Known rows, with every way that one mark hangs from another:
tubuz[pudu]: [ 8 -2 -8 -1 -1  1 -3 -5 -2  5  2  0  1 -3  2  6  3  4  1 -1  2 -8  0]
tavon[rufala[lezo]]: [ -2   1   6  -7  -3  -1   1  -2  -3   7   5  -1   2  -2 -22  16   0   2
  15  -2   1   6   5]
lezo[rufala]: [-3 -2  1  1  3  1  4 -4  6 -4 -4  3  3  0 -5  6  2  3 16  0 -1  8  3]
tubuz[pudu[pavo]]: [  8  -1  -7  -6   3   0   1  -4   2  -3   9  -7   1  -5  -3  -2   5  11
   0  -4   1 -15   6]
zopu[rufala[lezo parev[pavo[pudu]] tavon]]: [  2  -6  11 -10   0   3 -12 -17   0 -12  17 -12   2  -1 -25  39   3  -5
  -4   7  -3  -5  -5]
zopu[rufala]: [-2  1 10 -5 -2 -2 -1  0  9 -6 -1  0  0 -3 -9  7 -2  5  0 -6 -1 -1 -2]
lezo[rufala[parev tavon]]: [ -2  -6   9   0   4   5  -3  -5   3  -1  -5  -6   0   3 -15  25   2   1
  20  11  -3  -2   9]
tavon[lezo rufala[parev[pavo]]]: [ -6   2   5  -5  -5   6   1 -10   2   8  16  -8   0  -5  -2  17  -3   4
   8  -4   1   4   4]
zopu[rufala[parev[pavo] tavon[lezo]]]: [ -4  -2  17 -11  -2   4  -8  -6   7  -8  15  -9   0  -2 -11  30  -5   2
  -2   3  -2  -1  -2]
pavo[pudu]: [ 6  1 -6  0  2  1  1 -4 -2 -1  5 -2  2 -2 11  7  7  0 -5 -1  2 -1 -5]
tubuz[pudu[parev[tavon] pavo]]: [  0   4  -4  -4  -2  -2  -3   4   4   1  15  -4  -4  -5 -12  10   9   4
  12  -6   0 -16   6]
tubuz[pudu[parev[tavon]]]: [ -1   4  -5   0  -6  -1  -6   2   0   8   8   3  -4  -3  -7  18   7  -2
  12  -3   1 -10   0]
tubuz[pudu[parev[pavo tavon[lezo[rufala]]]]]: [-6  2 -4 -3 -3  3 -4 -6  9 -1 22  7  0 -5 -4 28  6  1 23 -4  0  8 -1]
lezo[rufala[parev[pavo[pudu[tubuz]]] tavon]]: [ -2  -8   0  -4   4   7  -4 -23   9  -9  13 -12   2   1  -6  27  18   1
   1   5  -4  -6   8]
rufala[parev[pavo[pudu] tavon[lezo]] zopu]: [ -7   4   6  -6   3   7  -6 -11 -17  -4  27 -20   1   0  14  30   5  -7
  -1   7   0   6  -5]
parev[tavon[rufala]]: [-10   5   7  -1 -12  -1   1   3   0   2   8  -5  -1  -1 -14  17   3   0
  13  -6   1   3   8]
zopu[rufala[lezo tavon]]: [  0  -4  18 -13   0  -2  -9   2   4  -9   4  -1   2   1 -32  29  -3   0
   6   6  -3   1   0]
pudu[parev pavo]: [ -2   4   0  -4   5   0   4   8  10   0   6  -2  -4  -5 -10  -6   4   6
   8  -5  -2 -13   3]
pavo[pudu[parev[tavon[lezo]] tubuz]]: [  0  11  -3 -11   1   0  -5   1   2   3  18   4  -1  -2  15  28  19   3
   5  -8   0   2   1]
pudu[parev[tavon] pavo tubuz]: [ -8   6   3  -9   0  -3   0   3  10  -6  14  -5  -5   0 -12   4  17   6
   6 -10  -4 -12  13]
parev[pavo[pudu[tubuz]] tavon[rufala]]: [ -9   3  -1  -5 -11   1   1 -16   6  -7  26 -11   1  -3  -5  19  20   2
  -8 -12   0  -1   7]
zopu[rufala[lezo parev[pavo] tavon]]: [ -5  -7  17 -10  -2   2 -12 -13   3 -11  12 -11  -1   1 -34  31  -3  -5
   2   8  -4  -3   0]
pavo[pudu[parev[tavon] tubuz]]: [-2  7 -4 -5 -2 -1 -4 -3  4  1 12  0 -3 -1  4 19 21  0  1 -8 -1 -7  3]
tavon[lezo[rufala[zopu]]]: [-5  1 11 -9 13  5  4  3 -4 -1  3 -3  4 -3  6 18 -3  7 23  6 -1 15 -1]

Rows:
[ -2   3   0  -9   7  -1   3   2  14  -2   7  -2  -5  -4  -8  -6  14  12
   2 -10  -4 -17   9] | pudu[parev pavo tubuz]
[ -4  -5  18 -10  10   6 -10  -2 -18   3   3 -18  -1   4 -23  31  -3  -5
  14  22  -4  -5   3] | rufala[lezo parev tavon zopu]
[ -6   0  16 -10   5   5  -1  -5 -15  13   4 -18  -1  -2 -22  26  -2   2
  22   8  -1  -1   6] | tavon[rufala[lezo parev zopu]]
[-19   1  15  -8  -5   2  -2  -7 -10  -4  25 -17   0  -1 -30  24   0  -7
  12   3  -2   9   3] | parev[pavo tavon[rufala[lezo zopu]]]
[ -7  -6  15  -5  -4   4  -8  -9   9 -10   9 -14  -2  -1 -23  21  -3  -1
  -5   4  -3 -10   0] | zopu[rufala[parev[pavo] tavon]]
[  2  -2  -4  -2   5   7   0 -19   2  -4  16  -4   5  -3  14  25   5   0
   9   1   0  12  -2] | tavon[lezo[rufala[parev[pavo[pudu]]]]]
[ -3   5   6  -5  -3   1  -8  -2 -10   4   9  -5  -1   4   8  27   1  -5
  12   3   1   8   6] | rufala[parev[tavon[lezo]]]
[ -8   3   9  -6  -9  -3  -3  -1  -6   2  11  -3   1   2 -26  27   2  -4
  18  -2   1  10   9] | parev[tavon[rufala[lezo]]]
[  3   8  -3 -10   0  -1  -4   7   2   2  20   1  -2  -6  -1  19   7   8
  15  -6   1  -7   5] | tubuz[pudu[parev[tavon[lezo]] pavo]]
[  1  -2  -8  -4   1   2  -1 -19   6  -9  17  -6   1  -2   9   2  17   1
 -19  -6  -1  -5  -1] | parev[pavo[pudu[tubuz]]]
[ -8  -2  15  -9   7  10  -6  -3  -9  -2  17 -19   0   0  -3  24  -6  -1
   2  16  -3  -2  -2] | rufala[parev[pavo] tavon[lezo] zopu]
[ -7  -5  11  -1  11   6   2  -7  -6   3  -5 -15   0   0  -5  15  -1   2
  23  10  -3   1   4] | lezo[rufala[parev zopu]]
[ -2  -2   8  -9   9  11  -6  -7 -12  -3  22 -21   2  -3   7  32   1  -1
  -4  15  -1  -3  -7] | rufala[parev[pavo[pudu]] tavon[lezo] zopu]
[-18  -4  12   2   2   6  -2 -14  -7  -9  12 -20  -1   3 -13  20   2  -9
  17   9  -5   6   5] | lezo[rufala[parev[pavo tavon] zopu]]
[ -9   8  10 -10   1   3  -1   4 -11   9  17 -10  -1  -6 -21  38   8  -2
  24   2   1   1  -2] | pavo[pudu[parev[tavon[rufala[lezo zopu]]]]]
[ -3  13   1 -13  -5   1   0   3   7  10  20   1  -1  -6   6  35  19  10
  13 -14   2   1   6] | pavo[pudu[parev[tavon[lezo rufala]] tubuz]]
[-11   1  13  -2   1   3  -5  -2 -16   2   5 -20  -3   4  -4  20   1  -8
  11   9  -2  -3   5] | rufala[parev[tavon] zopu]
[ -7  -6   1   5   1   5   0 -18   6  -4   5  -7   0   1  -8   8   1  -4
  11   3  -3   4   4] | lezo[rufala[parev[pavo]]]
[ -3   0  17 -11  10   8  -6   6 -14   5   6 -16   0   1   0  29  -5   3
  11  17  -2  -2   1] | rufala[parev tavon[lezo] zopu]
[-17   1  12  -5   4   5   0  -5  -4 -13  21  -9   3   0  -3  22  -1  -3
  16   5  -3  20   0] | parev[pavo tavon[lezo[rufala[zopu]]]]
[-13  -9  15  -1   8  10  -2 -10  -1  -7   9 -21   0   1 -19  21  -1  -3
  14  16  -6  -2   3] | lezo[rufala[parev[pavo] tavon zopu]]
[  4  -4  -4  -3   2   3  -7 -22  -9  -3  17  -9   2   1  -5  20   6 -10
  -4   6  -1   1  -4] | rufala[lezo parev[pavo[pudu]]]
[ -9   0  15  -7   4   1 -10  -6 -23   2   8 -18  -1   6 -17  30   0 -11
  17  14  -3   4   5] | rufala[lezo parev[tavon] zopu]
[ -8  -2   7  -5   3   4 -10 -18 -22  -6  25 -22   1   3 -10  31   7 -15
   2  12  -2   4  -3] | rufala[lezo parev[pavo[pudu] tavon] zopu]
[ -9  -8  16  -8   7   7 -10 -11 -14  -3  15 -21  -1   3 -27  26  -4  -9
   5  21  -5  -4  -1] | rufala[lezo parev[pavo] tavon zopu]
[-13   4   1   4  -7   0  -4  -1   6  -4  17   0  -6   0 -13   7   4 -10
   2  -3  -3  -1  -3] | pudu[parev[pavo tavon]]
[ 2  8 -4 -7 -3  0 -7  6 -2 10 13  7 -2 -4  5 27  5  2 15 -3  3 -1 -1] | tubuz[pudu[parev[tavon[lezo]]]]
[ -5  10   5 -15   3  -2  -1   6   8  -4  20  -1  -3  -1  -1  13  15  10
   9 -11  -3  -4  12] | pudu[parev[tavon[lezo]] pavo tubuz]
[  2  -5  10  -7   3   2 -11  -5  -9   3   2  -7   0   5 -22  29  -1  -6
  11  15  -3  -4   5] | rufala[lezo parev tavon]
[ -8  13   9 -11   1   5   2  11  -6  11  20  -9  -1  -9   3  37   6   6
  21  -3   3   4  -3] | pavo[pudu[parev[tavon[lezo rufala[zopu]]]]]
[ -6   1  -7   2  -9   1  -6  -6   4   1  19   0  -5  -4 -10  12   6  -6
   3  -4   0  -9  -2] | tubuz[pudu[parev[pavo tavon]]]
[ 0  5  6 -7 -2  4  1 -1 -2 15  4 -5  0 -4  2 22 -2  8 16 -3  3  3  6] | tavon[lezo rufala[parev]]
